Known rows, with every way that one mark hangs from another:
K_339{K_47{K_447{K_509} K_513}}: [ 1.00 -2.53 -1.40  0.44 -0.29  3.53  3.13 -0.61  1.61 -6.16  0.88 -0.65
 -0.13 -0.05  1.65  3.72  0.14 -1.42]
K_140{K_265 K_391 K_430}: [-4.04 -4.08 -1.54  3.74  0.24 -2.32  4.30 -0.08 -4.04  4.48 -1.43  3.62
 -0.03  2.44 -0.66  3.55  0.89 -1.79]
K_513{K_265 K_339}: [ 1.16 -1.97  1.88  2.92  0.73  0.06  1.28  0.18  0.67 -2.52  0.20  1.76
  0.32  1.36  4.46  3.95  0.39 -0.26]
K_513{K_265{K_140 K_436} K_339{K_47{K_447}}}: [-0.25 -1.48  2.27 -1.24 -2.17  3.49 -4.00  0.20  1.19 -3.79 -2.47  2.12
 -0.35 -0.28  3.41  1.69 -0.87 -0.10]
K_513{K_265{K_140{K_391 K_430} K_436} K_339}: [-3.48 -3.22  5.43  0.45 -0.14  0.12 -1.68  0.21 -1.86  3.11 -3.02  3.91
 -0.34  0.18  1.91 -0.74  0.23  0.24]
K_47{K_447 K_513{K_265}}: [-0.74 -1.76 -0.29  1.49  1.13  2.32  0.40  0.57  1.38 -3.82 -0.18  0.98
  0.65  0.59  2.73  4.42  0.15 -1.50]
K_339{K_47{K_447 K_513{K_265{K_140{K_391 K_430}}}}}: [-3.26 -3.29  3.64 -0.87 -1.92  2.57 -1.20 -0.68 -0.13  0.46 -4.53  2.49
  0.33  0.29 -1.08 -0.20 -1.96 -1.07]
K_430{K_140{K_265 K_391}}: [-2.46 -3.36 -2.05  0.66 -0.57 -2.04  4.54 -0.51 -3.27  3.87  0.26  2.38
 -0.08  1.15  2.12  3.65  0.58 -0.51]
K_140{K_391}: [-1.55 -1.81 -1.94  1.57 -0.04  0.42  4.89  0.76 -3.42  0.98 -0.48  1.45
 -1.02  1.30  2.18  5.78  1.26 -0.58]
K_265{K_140{K_391 K_430} K_436}: [-5.29 -2.48  0.89  0.04  0.51 -0.16  1.40  0.60 -5.14  4.63 -2.69  3.89
 -1.06  0.88  2.13  2.47  1.58 -0.01]
K_430{K_140}: [-1.31 -1.85 -2.21  0.31  1.39 -0.73  4.84 -0.09 -2.87 -0.34  1.84  1.92
 -0.13  1.66  5.97  5.99  1.30  0.62]
K_513{K_339{K_47}}: [ 1.95 -2.27 -0.27  1.66 -1.45  0.82  2.43 -0.48  0.64 -3.30 -0.09  0.55
 -0.63  1.26  3.82  4.82 -0.18 -0.66]
K_447{K_509}: [-0.08 -1.67 -1.73  2.63  2.01  0.70  6.23  0.12 -2.37 -2.39  1.76  0.92
 -0.11  1.23  3.87  4.95  2.16 -0.02]
K_140{K_265{K_436} K_391 K_430}: [-5.42 -3.52 -0.34  2.98 -0.22 -1.97  2.44 -0.09 -3.84  5.15 -1.10  3.42
 -1.08  1.84 -0.07  3.00  1.78 -1.72]
K_47{K_339 K_447{K_509} K_513}: [ 1.42 -3.43 -2.83  0.69  2.52  3.42  1.62  0.24  2.73 -4.50  1.21  0.58
  0.94 -1.41  1.95  2.73  1.00 -2.47]
K_47{K_447{K_509} K_513{K_265{K_140{K_391}} K_339}}: [ 1.05 -4.04  3.01 -0.81  0.25  3.32 -0.84  0.07  2.10 -3.03 -1.98  1.60
  1.14 -2.26  0.61 -2.08 -0.74 -0.66]
K_47{K_339 K_447{K_509} K_513{K_265{K_140{K_430}}}}: [-1.33 -4.05  2.19  0.35  3.21  3.02 -1.39 -0.46  1.84 -1.40 -1.80  3.32
  2.20 -1.14  0.87 -1.79 -0.09 -1.42]
K_339{K_47{K_447 K_513{K_265{K_436}}}}: [-1.35 -0.91  2.33 -0.04 -1.74  3.41 -2.10 -0.31  2.54 -4.21 -0.66 -0.33
 -0.79  0.09  2.58  3.24 -0.15 -1.19]

Rows:
[-0.99 -2.01  2.36 -1.77 -2.52  3.45 -1.26 -0.21  0.68 -1.00 -4.23  0.94
  0.17 -0.62  0.51  0.78 -1.89 -0.87] | K_339{K_47{K_447 K_513{K_265{K_140{K_391}}}}}
[-3.20 -2.13 -1.50  2.13 -1.09 -1.05  2.19  0.45 -3.14  3.83 -0.76  1.77
 -1.36  1.00  1.39  3.84  1.87 -1.47] | K_140{K_265{K_436} K_391}
[-3.09 -1.13 -0.33 -0.88 -0.09  0.76  1.44  0.94 -4.43  3.20 -2.42  2.36
 -1.21 -0.12  3.60  3.25  1.68 -0.05] | K_265{K_140{K_391} K_436}
[ 0.75 -3.07  4.51 -0.06 -0.15  0.47 -1.16 -0.15  1.32  1.02 -3.23  1.49
  1.02 -1.31  2.87 -1.06 -0.71 -0.88] | K_47{K_513{K_265{K_140{K_391}} K_339}}
[-0.73 -1.50  3.35  0.09 -1.09  3.97 -0.56 -0.80  2.85 -5.48  0.54 -0.88
 -0.71 -0.54  1.99  1.36  0.39 -0.78] | K_339{K_47{K_447{K_509} K_513{K_265{K_436}}}}
[-4.07 -2.28  7.21 -0.81 -2.06  0.77 -1.97 -1.27 -0.55  3.85 -4.19  1.49
 -0.41  0.01  1.10 -1.49 -0.52 -0.45] | K_339{K_47{K_513{K_265{K_140{K_391 K_430} K_436}}}}
[ 2.23 -3.30 -1.54  1.08 -1.21  3.60  2.70 -0.38  1.33 -7.37  1.31  0.56
 -0.41  0.18  1.84  3.75 -0.41 -0.90] | K_513{K_339{K_47{K_447{K_509}}}}
[ 0.81 -2.83 -3.67  0.51  1.82  2.74 -0.01  0.85  2.39 -3.07  0.00  1.29
  0.93 -0.79  2.64  4.55  0.48 -2.86] | K_47{K_339 K_447 K_513}
[ 1.79 -3.38  2.09  0.16  1.81  3.18 -1.20 -0.10  2.72 -5.24 -0.83  1.61
  1.74 -1.63  2.69 -0.98 -0.21 -0.68] | K_47{K_447{K_509} K_513{K_265{K_140} K_339}}
[ 1.73 -2.57 -2.68  0.87 -1.65  2.92  1.23  0.30  0.93 -5.86  0.01  1.26
 -0.77  0.90  2.28  5.69 -0.79 -1.31] | K_513{K_339{K_47{K_447}}}
[ 0.93 -2.76  0.98 -0.56  2.50  3.88 -1.67 -0.02  2.72 -2.79 -1.55  1.83
  2.10 -2.08  2.46 -0.98  0.11 -1.27] | K_47{K_339 K_447{K_509} K_513{K_265{K_140}}}
[ 0.38 -0.98  3.45  1.60 -1.24  1.05  1.00 -1.11  2.02 -1.81 -1.05 -0.91
  0.10  1.09  3.55  3.02 -0.31 -0.93] | K_339{K_47{K_513{K_265}}}
[-3.92 -2.78 -0.98 -0.19 -0.93 -1.64  2.53 -0.31 -2.98  4.37  0.23  2.26
 -1.12  0.65  2.74  3.07  1.48 -0.38] | K_430{K_140{K_265{K_436} K_391}}
[ 0.58 -2.39 -0.29  0.79  1.41  3.03 -1.70  0.50  3.65 -3.15 -0.71  1.29
  1.12 -0.71  2.36  2.84 -0.10 -2.45] | K_47{K_339 K_447 K_513{K_265}}
[ 2.24 -3.98 -1.55  1.35  1.90  2.74  2.12  0.16  2.80 -6.83  1.89  0.56
  0.70 -1.08  2.30  2.66  0.61 -1.71] | K_47{K_447{K_509} K_513{K_339}}
[ 1.15 -3.03  0.66  1.04  2.06  3.75 -0.06 -0.03  4.01 -4.46  0.52  0.78
  1.33 -1.45  1.85  0.95  0.35 -1.69] | K_47{K_339 K_447{K_509} K_513{K_265}}
